Known rows, with every way that one mark hangs from another:
Q_672{Q_870}: [-0.21  1.27  0.88 -3.95  1.02 -1.24 -0.16 -1.03 -0.35  0.29  1.65 -0.55
  0.11  1.22 -2.85 -0.08 -0.22 -2.61 -1.56  1.88  1.39 -1.45  1.17]
Q_513{Q_328{Q_838{Q_463}}}: [-0.03  2.24  3.91 -3.71  2.69 -0.69 -0.01 -1.60  0.28  2.22  2.54  0.19
 -1.04  0.75 -1.84  2.41  0.34 -1.03 -0.88  0.35  0.09 -2.55 -1.14]
Q_672{Q_328 Q_838}: [-0.23 -0.55  1.56 -3.32 -0.32 -1.71 -0.80 -2.42 -0.78  0.42 -0.19 -1.14
  0.06  0.77 -1.49  2.30  0.15 -0.96 -1.09  1.21 -0.40 -0.04  1.24]
Q_672{Q_838{Q_463} Q_870}: [ 0.73  1.03  0.93 -3.49  0.97 -1.56 -0.65 -2.24 -0.36  0.78  1.24 -0.20
  0.30  0.29 -2.95  0.94 -0.11 -2.23 -2.26 -0.30  0.92 -1.06  2.14]
Q_811{Q_672{Q_838}}: [-1.09 -1.35  2.12 -3.77 -0.21 -1.64 -1.29 -3.12 -0.20  0.24 -0.73 -0.91
 -0.21  1.62 -2.86  1.87 -0.38 -2.24 -2.05  0.07 -0.80 -0.54  1.64]
Q_672{Q_328{Q_463} Q_838 Q_870}: [ 0.30 -0.53 -0.53 -3.39  0.64 -1.51 -0.35 -1.64 -1.16  1.13  0.01 -1.31
  0.86 -1.23  0.37  0.95  0.61  1.05 -0.41  2.25  0.52  0.00  1.71]
Q_328{Q_838}: [-1.12  0.68  3.20 -3.98  1.04 -0.22 -0.46 -0.57 -0.43  0.62  2.78 -0.62
 -0.76  0.90 -1.39  0.53  0.16 -2.48 -0.84  2.59 -0.60 -1.69 -0.11]
Q_463{Q_838}: [-1.56  1.68  1.54 -2.55  0.05 -0.79 -1.20 -1.55 -0.68 -1.25  0.42 -0.30
  0.26  1.10 -2.71  1.78 -0.55 -3.57 -2.07  1.40  0.65 -1.51  0.47]
Q_870{Q_672{Q_328{Q_463} Q_838}}: [-0.41  1.56 -0.77 -0.93  0.08 -0.28 -0.55 -1.94 -1.19  0.09 -0.13 -1.07
  1.08 -1.44  0.42  2.36  0.79  0.77 -0.93  2.30 -0.96 -0.26  0.82]
Q_408{Q_672{Q_838{Q_463} Q_870}}: [ 1.05  1.77  0.40 -2.11  0.73 -1.63 -0.68 -2.53 -0.56 -0.59  0.37  0.20
  0.29  0.06 -2.56  2.28 -0.23 -1.94 -1.69 -0.24  1.35 -0.10  2.65]
Q_870{Q_672{Q_328{Q_463 Q_513} Q_838}}: [-0.68  1.64  0.07 -0.89 -0.53  0.36 -0.41 -1.68 -0.65  0.61 -1.23 -1.18
  2.77 -1.23  1.95  1.74  1.28  1.90 -0.40  3.39 -1.97 -0.11  0.05]
Q_870{Q_672{Q_328{Q_513} Q_838{Q_463}}}: [ 0.27  2.46  1.14 -0.46 -0.81 -0.13 -0.44 -2.25  0.01  0.40 -0.40 -0.09
  1.78 -0.02  0.01  2.18  0.68  0.23 -1.10  0.15 -1.65 -0.68  0.57]
Q_811{Q_408 Q_672{Q_870}}: [-1.52  0.03  1.19 -3.98 -0.18 -1.23 -1.00 -2.54  0.42  1.00 -1.16 -0.18
 -1.05  2.59 -2.68 -0.90 -0.58 -2.05 -0.93 -1.74  0.24 -1.33  1.97]
Q_838{Q_463}: [-0.03  1.93  2.68 -3.62  1.51 -1.00 -0.46 -2.47 -0.25 -0.35  2.26  0.62
  1.07  0.81 -2.99  0.34 -0.45 -3.72 -2.31 -0.05  0.46 -1.93  0.56]
Q_672{Q_328 Q_838{Q_463} Q_870}: [ 1.30  0.26  0.48 -3.01  0.34 -1.93 -0.41 -2.14 -0.60  0.98  0.94 -0.27
 -0.05 -0.01 -1.57  1.33  0.11 -0.64 -1.06 -0.96  0.90 -0.61  2.17]
Q_513{Q_328{Q_463 Q_838}}: [-0.97  1.45  2.94 -4.18  3.01 -0.12  0.05 -1.08 -0.39  2.42  1.73 -0.86
 -0.12 -0.56  0.05  1.93  0.96  0.66 -0.08  3.54 -0.22 -2.00 -1.67]
Q_811{Q_463{Q_838}}: [-1.19  1.75  1.58 -2.53 -0.35 -0.79 -1.83 -1.99 -0.26 -0.82 -0.15 -0.12
 -0.18  2.52 -2.74  0.72 -0.49 -3.35 -2.22 -0.78  0.43 -1.37  0.79]
Q_870{Q_672}: [-1.00  3.31  0.69 -1.46  0.49 -0.03 -0.31 -1.34 -0.18 -0.71  1.46 -0.34
  0.38  0.95 -2.84  1.28 -0.03 -2.91 -2.12  1.91 -0.15 -1.61  0.31]
Q_408{Q_672{Q_838} Q_811}: [ 0.59  1.51  1.18 -1.90 -0.39 -1.05 -1.59 -2.62 -0.72 -1.63 -1.76 -1.04
  0.16  0.53 -2.23  5.21 -0.27 -2.28 -1.10  2.67  0.31  1.07  1.74]
Q_811{Q_672}: [-1.23 -0.43  2.44 -3.92  0.45 -1.37 -0.83 -2.52  0.03 -0.29  0.52 -0.23
 -0.03  1.98 -2.85  0.53 -0.59 -3.04 -1.76  0.31 -0.15 -1.48  0.95]
Q_328{Q_463 Q_513 Q_838}: [-1.39  0.75  3.29 -4.09  1.36  0.83 -0.23 -0.42 -0.34  1.19  1.68 -0.70
  2.22 -0.69  1.98 -0.69  1.00 -0.03  0.01  4.81 -1.79 -1.53 -1.12]
Q_408{Q_672 Q_811{Q_463}}: [ 0.84  2.46  1.65 -1.99 -0.15 -0.87 -1.66 -2.45 -0.14 -1.74 -0.99 -0.25
 -0.13  2.34 -2.22  2.81 -0.50 -2.77 -0.85  0.59  0.73  0.30  1.33]
Q_811{Q_408 Q_463{Q_838} Q_672{Q_870}}: [-1.82  0.54  0.52 -2.66 -1.43 -1.10 -2.29 -2.69  0.36  0.37 -2.68  0.01
 -1.90  3.73 -2.49 -0.79 -0.88 -2.12 -1.17 -4.51  0.46 -1.24  2.33]
Q_870{Q_672{Q_328 Q_838}}: [-0.32  1.53  0.05 -0.77 -0.82 -0.79 -0.64 -1.81 -0.72 -0.07 -0.15 -1.08
 -0.31  0.34 -1.43  3.02  0.37 -0.56 -1.29  1.10 -0.81 -0.32  1.16]
Q_811{Q_463{Q_838} Q_672}: [-1.52  0.06  1.76 -2.59 -0.85 -1.19 -2.12 -2.61  0.08 -0.79 -1.01 -0.01
 -0.87  3.14 -2.62  0.57 -0.82 -3.12 -2.01 -2.53  0.01 -1.40  1.31]
Q_513{Q_328}: [-0.66  1.97  2.71 -4.01  2.01 -1.44 -0.06 -2.31  0.24  1.41  0.38 -0.59
 -0.01  1.87 -3.26  2.60  0.09 -1.51 -1.60  1.73  0.76 -1.75 -0.81]
Q_870{Q_672{Q_328 Q_838{Q_463}}}: [ 0.47  2.33  0.37 -0.46 -0.22 -0.73 -0.56 -2.50 -0.48 -0.12  0.77 -0.07
  0.14 -0.20 -1.48  2.81  0.28 -0.93 -1.63 -0.88 -0.60 -0.91  1.33]
Q_408{Q_811{Q_463}}: [ 0.55  1.76  2.25 -3.38  0.01 -0.78 -1.64 -2.17 -0.03 -0.42 -0.21 -0.68
 -0.15  2.49 -2.58  1.52 -0.38 -3.14 -1.46  0.57  0.29 -0.74  0.67]

Rows:
[-0.24 -1.19 -0.07 -3.56  0.91 -1.60 -0.16 -1.64 -0.59  0.65  0.47 -0.41
  0.39 -0.33  0.34 -0.47  0.13  0.60  0.01  0.77  0.74 -0.91  1.46] -> Q_811{Q_672{Q_328{Q_463} Q_870}}
[ 0.70  0.82  2.52 -3.13  0.50 -0.20  0.33 -0.05  0.05  1.81  2.52  0.15
  0.42  0.07  1.44 -0.59  0.64  0.59  0.90  0.90 -0.35 -1.58  0.30] -> Q_672{Q_328{Q_513 Q_838{Q_463}} Q_870}
[ 1.45  2.21  1.53 -1.59  0.16 -1.12 -1.54 -3.20 -0.55 -1.75 -0.93 -0.06
  0.55 -0.06 -2.35  4.94 -0.50 -2.68 -1.40  0.70  0.55  0.46  1.82] -> Q_408{Q_672{Q_838{Q_463}} Q_811}
[ 0.25 -0.74  1.77 -2.91 -0.61 -1.50 -1.02 -2.20 -0.18 -0.59 -0.89 -0.56
 -0.68  1.38 -1.23  2.93 -0.51 -1.45  0.14  0.50  0.09 -0.36  0.99] -> Q_408{Q_811{Q_672{Q_328}}}
[-0.25  0.00  1.43 -3.57  0.78  0.22  0.40  0.59 -0.55  1.99  1.53 -0.91
  1.38 -1.18  3.40 -0.99  1.29  2.36  1.54  4.10 -0.63 -1.05 -0.24] -> Q_672{Q_328{Q_463 Q_513 Q_838} Q_870}
[-0.65 -1.34  2.20 -3.84 -0.69 -1.68 -1.94 -3.51  0.15  0.68 -1.32 -0.74
 -0.75  3.06 -2.81  0.85 -0.29 -2.08 -2.23 -2.08 -0.98 -0.37  1.96] -> Q_811{Q_463 Q_672{Q_838}}
[ 1.13  0.72  0.77 -1.38 -1.05 -1.51 -1.33 -2.53 -0.87 -1.53 -2.12 -1.09
 -0.23  0.24 -0.83  5.63 -0.12 -0.61  0.14  2.08  0.31  1.48  1.75] -> Q_408{Q_672{Q_328 Q_838} Q_811}
[ 0.40 -0.50  0.17 -3.32 -0.28 -1.95 -0.40 -1.57 -0.72  1.05  0.01 -1.29
 -0.43  0.53 -1.45  1.63  0.22 -0.26 -0.75  1.01  0.69 -0.06  2.04] -> Q_672{Q_328 Q_838 Q_870}
[-0.10  2.79  2.32 -0.62 -0.13  0.90  0.13 -0.30  0.12  0.74  2.28  0.35
  0.68 -0.12  1.50  0.86  0.89  0.26  0.28  0.94 -1.84 -1.80 -0.64] -> Q_870{Q_672{Q_328{Q_513 Q_838{Q_463}}}}
[ 0.04  0.73  3.91 -3.15  0.35 -0.01 -0.03 -0.85  0.05  1.23  2.18  0.34
  0.97  0.28  1.39  0.13  0.59 -0.12  0.49  1.05 -1.47 -1.57 -0.54] -> Q_672{Q_328{Q_513 Q_838{Q_463}}}
[ 0.04 -0.02  0.63 -3.57  1.43 -0.43  0.18  0.35 -1.09  1.49  2.63 -0.81
 -0.36 -1.46  1.84 -0.43  0.82  1.15  1.02  3.13  0.32 -1.16  0.50] -> Q_672{Q_328{Q_463 Q_838} Q_870}
[-0.75  1.11 -0.25 -2.09 -0.13 -0.32 -0.35 -0.44 -0.72  0.08 -0.80 -0.55
  2.37 -0.87  2.09  0.21  0.57  1.15  0.30  2.87  0.64 -0.89  0.27] -> Q_672{Q_328{Q_463{Q_838} Q_513} Q_870}
[-1.26 -1.66  2.97 -3.56  0.25  0.04 -0.27 -0.92 -0.19  1.37  0.47 -0.54
  1.16 -0.45  3.40 -0.37  0.94  1.84  1.32  2.54 -2.17 -1.03 -0.46] -> Q_811{Q_672{Q_328{Q_463 Q_513 Q_838}}}
[ 0.08 -0.43  0.26 -3.35  0.02 -0.83 -0.17 -1.44 -0.71  1.69 -1.03 -1.37
  2.54 -1.01  1.90  0.32  1.10  2.23  0.13  3.27 -0.48  0.12  0.90] -> Q_672{Q_328{Q_463 Q_513} Q_838 Q_870}
[-1.35  2.18  0.85 -0.67 -1.96 -0.89 -2.24 -3.14 -0.38 -1.53 -3.25  0.47
 -1.15  2.87 -0.77  1.72 -0.56 -1.11 -0.12 -3.17  0.19  0.12  1.75] -> Q_811{Q_408{Q_672{Q_328}} Q_463{Q_838}}
[ 0.44  0.09  0.79 -3.38  0.14 -1.39 -0.95 -1.48  0.02 -0.24 -0.22 -0.80
 -0.85  1.40 -2.50  1.84 -0.67 -2.36 -0.67  0.91  1.25 -0.83  1.74] -> Q_408{Q_811{Q_672{Q_870}}}
[-1.57 -0.83  2.44 -3.94 -1.41 -1.42 -2.51 -4.55  0.48  1.26 -3.27 -0.63
 -1.22  3.87 -2.71  0.07 -0.41 -1.84 -1.77 -4.02 -1.68 -0.33  2.21] -> Q_811{Q_408 Q_463 Q_672{Q_838}}
[-0.58  0.77  3.04 -2.04 -0.45 -0.07 -0.09 -0.50 -0.25 -0.15  0.42 -0.25
  0.52  0.66  1.92  1.78  0.65  0.63  1.35  3.07 -1.27 -0.14 -0.04] -> Q_408{Q_672{Q_328{Q_513 Q_838}}}
[-0.27  1.48  0.37 -2.58 -1.05 -1.26 -1.95 -3.30  0.03  0.44 -2.98 -0.56
 -1.04  2.87 -2.24  0.73 -0.21 -1.00 -1.05 -2.38  0.24  0.64  3.06] -> Q_811{Q_408{Q_672{Q_838 Q_870}} Q_463}
[-1.50  2.50  1.19 -2.72  2.11 -0.71 -0.69 -2.06 -0.58  0.59 -0.65 -0.47
  0.92 -0.23 -1.24  3.11  0.32 -0.49 -1.27  2.40  1.04 -1.87 -1.20] -> Q_513{Q_328{Q_463{Q_838}}}
[-1.54  3.11 -0.41  0.41 -0.77  0.83 -0.54 -0.73 -0.75 -0.85 -1.00 -0.35
  2.63 -1.18  2.14  1.56  0.78  0.89 -0.18  2.98 -0.98 -1.12 -0.62] -> Q_870{Q_672{Q_328{Q_463{Q_838} Q_513}}}
[-1.36  1.44  1.66 -2.53 -0.66 -0.94 -1.69 -3.71 -0.32 -0.53 -2.71 -0.47
 -0.06  1.72 -2.35  2.53 -0.26 -1.93 -1.28 -0.04 -0.64  0.57  1.96] -> Q_811{Q_408{Q_672{Q_838}}}
[ 0.02  0.22  0.99 -1.94 -0.59 -1.70 -0.89 -2.68 -0.94 -0.99 -1.09 -0.70
  0.05  0.59 -1.13  3.65  0.00 -0.62 -0.58  1.26  0.00  0.90  1.87] -> Q_408{Q_672{Q_328 Q_838}}
[ 0.91  1.65  1.07 -1.49 -0.34 -1.21 -0.80 -1.93 -0.63 -2.02 -0.86 -0.37
 -0.05  0.59 -0.88  4.34 -0.38 -1.34  0.39  2.34  0.94  0.58  1.05] -> Q_408{Q_672{Q_328} Q_811}
[-0.54 -0.12  1.21 -3.65 -0.24 -1.53 -1.46 -3.84  0.33  1.43 -1.59  0.07
 -0.92  1.64 -2.76  0.15 -0.53 -1.73 -1.59 -3.87 -0.13 -1.01  2.85] -> Q_811{Q_408 Q_672{Q_838{Q_463} Q_870}}
[ 0.45  1.71  1.78 -2.16  0.72 -1.40 -1.05 -3.36 -0.49 -1.19  0.06  0.38
  0.79  0.30 -2.67  2.97 -0.31 -2.68 -2.07 -0.12  0.20 -0.11  1.91] -> Q_408{Q_672{Q_838{Q_463}}}
[-0.83  2.37  0.54 -2.65  0.16 -0.97 -0.83 -2.29 -0.08 -0.47 -1.12  0.07
 -0.34  1.84 -2.36  0.53 -0.45 -1.96 -0.62  0.06  1.11 -0.41  2.09] -> Q_811{Q_408{Q_672{Q_870}}}
[-0.41  1.54  4.31 -3.62  0.97  0.39 -0.29 -0.92  0.22  1.12  2.53  0.35
  1.32  0.58  0.08 -0.29  0.41 -1.76 -0.72  1.64 -1.45 -2.12 -0.65] -> Q_328{Q_513 Q_838{Q_463}}
[-0.95  0.01  2.87 -3.60  0.73  0.45  0.00 -0.33 -0.54  1.35  1.37 -0.68
  1.89 -0.97  3.40 -0.23  1.20  1.58  1.19  4.19 -1.78 -0.93 -1.07] -> Q_672{Q_328{Q_463 Q_513 Q_838}}
[-0.32 -0.56  0.87 -3.35  0.56 -1.22 -0.79 -2.50 -1.19  0.65 -0.22 -1.11
  1.35 -1.02  0.33  1.69  0.57  0.40 -0.74  2.42 -0.51 -0.04  0.89] -> Q_672{Q_328{Q_463} Q_838}
[ 0.04  3.06  0.77 -1.00  0.43 -0.36 -0.84 -2.52 -0.36 -0.28  1.04 -0.05
  0.50  0.06 -2.94  2.38  0.05 -2.60 -2.75 -0.26 -0.62 -1.32  1.18] -> Q_870{Q_672{Q_838{Q_463}}}
[-0.05  0.53  0.55 -3.52  0.75 -0.48  0.33 -0.85 -0.44  1.16  0.21 -0.65
  2.78 -0.66  1.94 -1.02  0.82  1.46  0.44  3.49  0.09 -0.75  0.21] -> Q_672{Q_328{Q_463 Q_513} Q_870}
[-0.48  1.00 -1.09 -2.15  0.49 -0.98 -0.47 -0.73 -1.27 -0.42  0.31 -0.50
  0.67 -1.19  0.50  0.73  0.17  0.14 -0.12  1.93  1.63 -1.05  0.99] -> Q_672{Q_328{Q_463{Q_838}} Q_870}
[ 0.26  0.66  3.11 -3.17  1.02 -0.60 -0.20 -1.06 -0.43  0.72  3.30  0.35
 -0.78  0.02 -0.12  0.77  0.25 -1.27  0.02  0.03 -0.41 -1.75  0.31] -> Q_672{Q_328{Q_838{Q_463}}}
[ 0.08 -0.05  1.38 -3.55  0.50 -0.87  0.07  0.43 -0.60  1.33  2.70 -0.83
 -1.63  0.39  0.01  0.32  0.45 -0.10  0.69  1.80  0.47 -1.28  0.89] -> Q_672{Q_328{Q_838} Q_870}
[ 0.04  0.52  1.29 -3.36 -0.16 -1.01  0.27 -0.74  0.06  1.06  0.21 -0.61
  1.50  1.17  0.09 -0.26  0.39  0.16  0.09  2.24  0.28 -0.85  0.62] -> Q_672{Q_328{Q_513} Q_870}
[-1.65 -0.75  2.24 -3.54 -0.88 -1.41 -1.15 -3.34  0.18  0.54 -1.75 -0.01
 -0.94  2.55 -1.39  0.28 -0.52 -1.12 -0.21 -2.12 -0.91 -0.86  1.29] -> Q_811{Q_408 Q_672{Q_328}}
[-0.96  2.09  1.29 -1.06  0.25  1.45  0.15  0.28 -0.51  0.98  1.38 -0.70
  1.56 -1.44  3.41  0.47  1.45  2.04  0.97  4.10 -2.18 -1.26 -1.08] -> Q_870{Q_672{Q_328{Q_463 Q_513 Q_838}}}
[-1.90  1.78  1.63 -2.64  0.37  0.33 -0.92 -1.45 -0.57 -0.59 -0.75 -0.38
  3.25 -0.39  0.66  0.47  0.38 -1.09 -1.11  3.67 -0.56 -1.28 -0.61] -> Q_328{Q_463{Q_838} Q_513}
[-1.21 -1.26  1.74 -3.53 -0.69 -0.86 -0.69 -1.12  0.05  1.97 -0.16 -0.43
 -2.82  1.77  0.20 -0.43  0.01  0.39  1.34 -1.71 -0.59 -1.13  1.62] -> Q_811{Q_408 Q_672{Q_328{Q_838} Q_870}}
[ 0.73 -0.11  2.19 -2.97 -0.06 -1.41 -1.70 -3.52 -0.02 -0.35 -0.97 -0.33
 -0.11  0.67 -2.65  3.58 -0.58 -2.74 -1.77 -1.07 -0.27 -0.46  1.78] -> Q_408{Q_811{Q_672{Q_838{Q_463}}}}
[-0.56  2.18  1.93 -2.23 -0.10 -1.01 -1.67 -4.37 -0.25 -0.64 -1.82  0.58
  0.29  1.13 -2.46  2.24 -0.44 -2.31 -1.69 -1.97 -0.41  0.01  2.10] -> Q_811{Q_408{Q_672{Q_838{Q_463}}}}
